Each row comes from the steps of one walk. Every step used is in the known rows, and no mark comes twice. Write the walk behind each row, first mark first.
Known rows:
depom/bapig/korogip: [ -9.5   4.8  -3.9  25.2  -9.3 -54.4  13.2 -24.8  -3.8   4.0  -1.7  -9.9
   5.7  23.2  11.8  15.4  48.1  48.6   4.8  -4.9  -5.3]
depom/rogomo: [ -3.1  34.2  22.3  10.2  -6.0 -26.7   2.4 -28.5  -9.8  -7.9 -39.4 -18.1
 -16.1  19.0 -15.4  61.8   7.2  21.4  28.4 -24.7 -18.2]
rogomo/suzegoz/bapig: [  1.8  24.2  -2.0  53.0 -19.3 -40.4 -38.6  14.6  33.3  20.8 -21.2 -26.5
 -21.1  10.9  -4.8  35.7  -1.3  21.8   6.1 -31.1   9.0]
suzegoz/rogomo/depom/bapig/korogip/sati/magof: [ -1.9 -11.8  -2.0  -8.1 -13.1 -66.9 -30.9 -42.9  10.9  -8.8 -20.9 -28.1
 -26.9  11.8   9.4  20.8  45.7  31.8  12.5   2.8 -12.5]
nazo/korogip: [ 32.8  22.2  33.6  32.7   4.3 -39.9  -0.4 -28.5   7.5 -19.9  -8.1 -10.8
   1.5 -33.0 -20.8   8.1   3.7   6.3  45.4 -42.3   7.3]
suzegoz/rogomo/depom/bapig/korogip: [  4.0  -3.7 -24.1  10.4 -24.6 -61.2  -3.8 -34.2   3.4  15.4   6.8  -3.6
  -6.3   9.6  27.5  15.5  31.8  39.9 -17.7   9.1 -26.4]
bapig/depom: [ 18.1  38.5 -15.7  10.6  -6.5 -42.0  16.3 -33.5  11.0  -0.9 -31.9   3.0
 -19.8 -28.2  -0.4  26.8  -9.8  30.7  12.1  27.9  13.6]
depom/bapig: [ 15.8  36.8  -0.5  15.8  -4.7 -41.0   6.2 -12.4  11.0  -6.0 -33.3 -15.0
 -16.4  20.5  -3.7  44.7  36.0  26.6  18.4 -12.5  -4.0]
nazo/korogip/bapig/depom/rogomo/suzegoz: [ 34.6  13.5 -18.3  28.9  -0.7 -21.0 -13.1  44.3  -2.0   0.6 -32.7 -16.6
 -26.2   7.6 -11.4  38.7 -13.6  22.3  30.0 -26.3 -21.2]
suzegoz/rogomo: [  7.9  26.8  -6.1  12.0  -3.9 -49.9 -15.5 -51.5  10.2  -4.0  -6.7 -15.0
 -29.2  -0.2   0.2  35.8   0.3  15.5  20.5 -21.1   5.5]
korogip/nazo: [ 12.3  50.5  11.8   1.8   4.5 -38.7  -4.0 -47.7   4.6 -21.3 -56.0 -14.8
  -9.7  12.5 -43.1  11.7 -13.1   6.5  65.5  -7.8   7.2]
depom/bapig/korogip/nazo: [ -5.2  35.1  -0.3  12.1   3.1 -44.1   8.3 -41.9   1.6  -3.9 -35.1 -13.0
   1.4  33.2 -26.4  -0.5  24.5  22.3  36.9   4.0  -8.4]
suzegoz/bapig/depom/rogomo: [-10.4  45.9  -0.9  31.8 -10.1 -10.2   6.0 -19.7  22.3  30.7 -42.7 -13.9
 -24.4  -3.3  -6.2  57.9   7.0   9.8 -15.8  19.9 -18.5]
korogip/bapig/depom/rogomo/suzegoz: [ 24.6  16.9 -30.8  19.4  -7.0 -25.9 -13.4  40.6  -7.3   0.9 -43.5 -15.8
 -31.6  24.7  -5.1  50.2 -15.1  34.4  26.7 -12.3 -19.7]
sati/korogip/bapig/depom/rogomo: [ 21.9  21.2 -33.3  17.2  19.2  -6.9   2.2  -3.7   2.4   8.6 -50.8 -18.8
 -11.1   2.7  -3.7  45.2  13.2   2.2  18.2  24.0 -29.7]
nazo/korogip/sati: [ 36.7  35.0  26.7  -9.9  13.6 -56.9 -16.1 -40.1   3.3 -33.7 -24.1 -20.3
  -7.2 -23.6 -33.3  41.2   3.0  21.7  48.7 -24.3   6.6]
bapig/korogip: [-13.8  -1.3   3.0  21.2 -10.5 -61.6   6.3 -44.6 -12.9  -7.7   3.1  -5.5
  12.2   8.7   5.9   3.9  19.0  50.6  19.4  -8.6   7.9]
suzegoz/bapig/korogip: [-31.2   1.7  -0.2  49.8 -17.8 -49.6  -8.3 -38.2  17.0  22.1   6.2 -15.3
  12.4   5.6   8.0   3.1  30.8  36.0  -8.6  -0.1   6.9]

Which walk is each row?
[ 34.5  22.6 -14.1  -4.7 -25.8 -47.4  -7.1 -12.0  14.4  -1.8 -37.4  -5.6
 -19.5  -1.1  11.3  40.3  16.4  26.0   4.1   5.3 -24.1] : rogomo/depom/bapig
[ 32.8  23.2 -25.4  -2.7 -23.4 -48.9 -16.1 -21.9  21.4   9.3 -22.5 -10.1
 -32.6  -1.0  16.9  42.5  15.6  16.7  -8.2   3.6 -28.6] : suzegoz/rogomo/depom/bapig
[ 11.3  36.5 -25.4  44.5 -16.0 -36.2 -11.7   9.3  36.9  32.3 -27.0  -8.1
 -32.0 -17.2   2.8  31.2 -11.6  24.8 -16.6  17.5  10.4] : rogomo/suzegoz/bapig/depom
[-14.2  17.7   1.1   7.8  -5.4 -59.6 -30.8 -18.0   3.6   9.4 -16.2 -28.6
 -10.2  28.9 -12.2  58.7  18.6  47.1   1.2  -6.7 -12.0] : depom/rogomo/suzegoz/bapig/korogip/sati
[  7.2  27.0 -10.3  -0.2 -10.6 -48.1   0.6 -40.2   3.0  -0.9 -37.6  -7.4
  -0.4  21.2 -18.5  -4.1  11.9  21.2  26.7  14.5 -19.8] : rogomo/depom/bapig/korogip/nazo
[ -6.5  28.1   7.6  52.5 -17.7 -26.8 -35.5  21.8  28.2  28.5 -28.7 -29.9
 -27.0  24.8  -8.1  55.9   3.1  16.3  -2.1 -35.1  -9.8] : depom/rogomo/suzegoz/bapig
[ 33.0  -3.9 -18.8  30.7   4.1 -21.5 -10.9  -3.6   1.1 -30.4 -26.0 -23.3
  11.8 -16.1 -16.6  -8.9  12.7   5.3  70.7 -19.0   1.3] : nazo/korogip/bapig
[  4.8  -6.1 -17.2   9.4 -25.3 -59.7   2.5 -25.4  -0.5   6.8  -4.7  -1.1
   5.0   9.3  22.3  11.9  32.4  46.6  -9.0  10.1 -22.2] : rogomo/depom/bapig/korogip
[ 41.4  13.6 -59.7  21.3  24.0 -25.4  -1.7  -6.4  13.7   1.2 -39.5 -12.9
  -3.7 -22.7   5.1   8.9   7.2   6.1  27.4  41.8  -1.1] : sati/korogip/bapig/depom
[ 17.9  23.1  10.7  18.9  -9.6 -39.6 -20.3  27.1 -10.8  -5.9 -32.3 -19.7
 -32.0  35.2 -13.3  61.3 -14.6  36.9  29.6 -52.7 -16.0] : depom/rogomo/suzegoz
[  8.5  26.9 -17.1   0.7  -7.3 -50.4  -6.4 -48.9   8.7   7.8 -24.6 -10.2
 -10.2  21.5 -13.1  -1.3  11.9  13.5  19.0  13.3 -26.9] : suzegoz/rogomo/depom/bapig/korogip/nazo
[ 10.1  12.7 -21.2 -27.3  -9.2 -75.0 -19.8 -48.6   0.0  -3.2  -9.5 -14.9
 -15.9  10.7   6.3  47.2  27.4  47.1  -4.5  17.7 -20.5] : suzegoz/rogomo/depom/bapig/korogip/sati
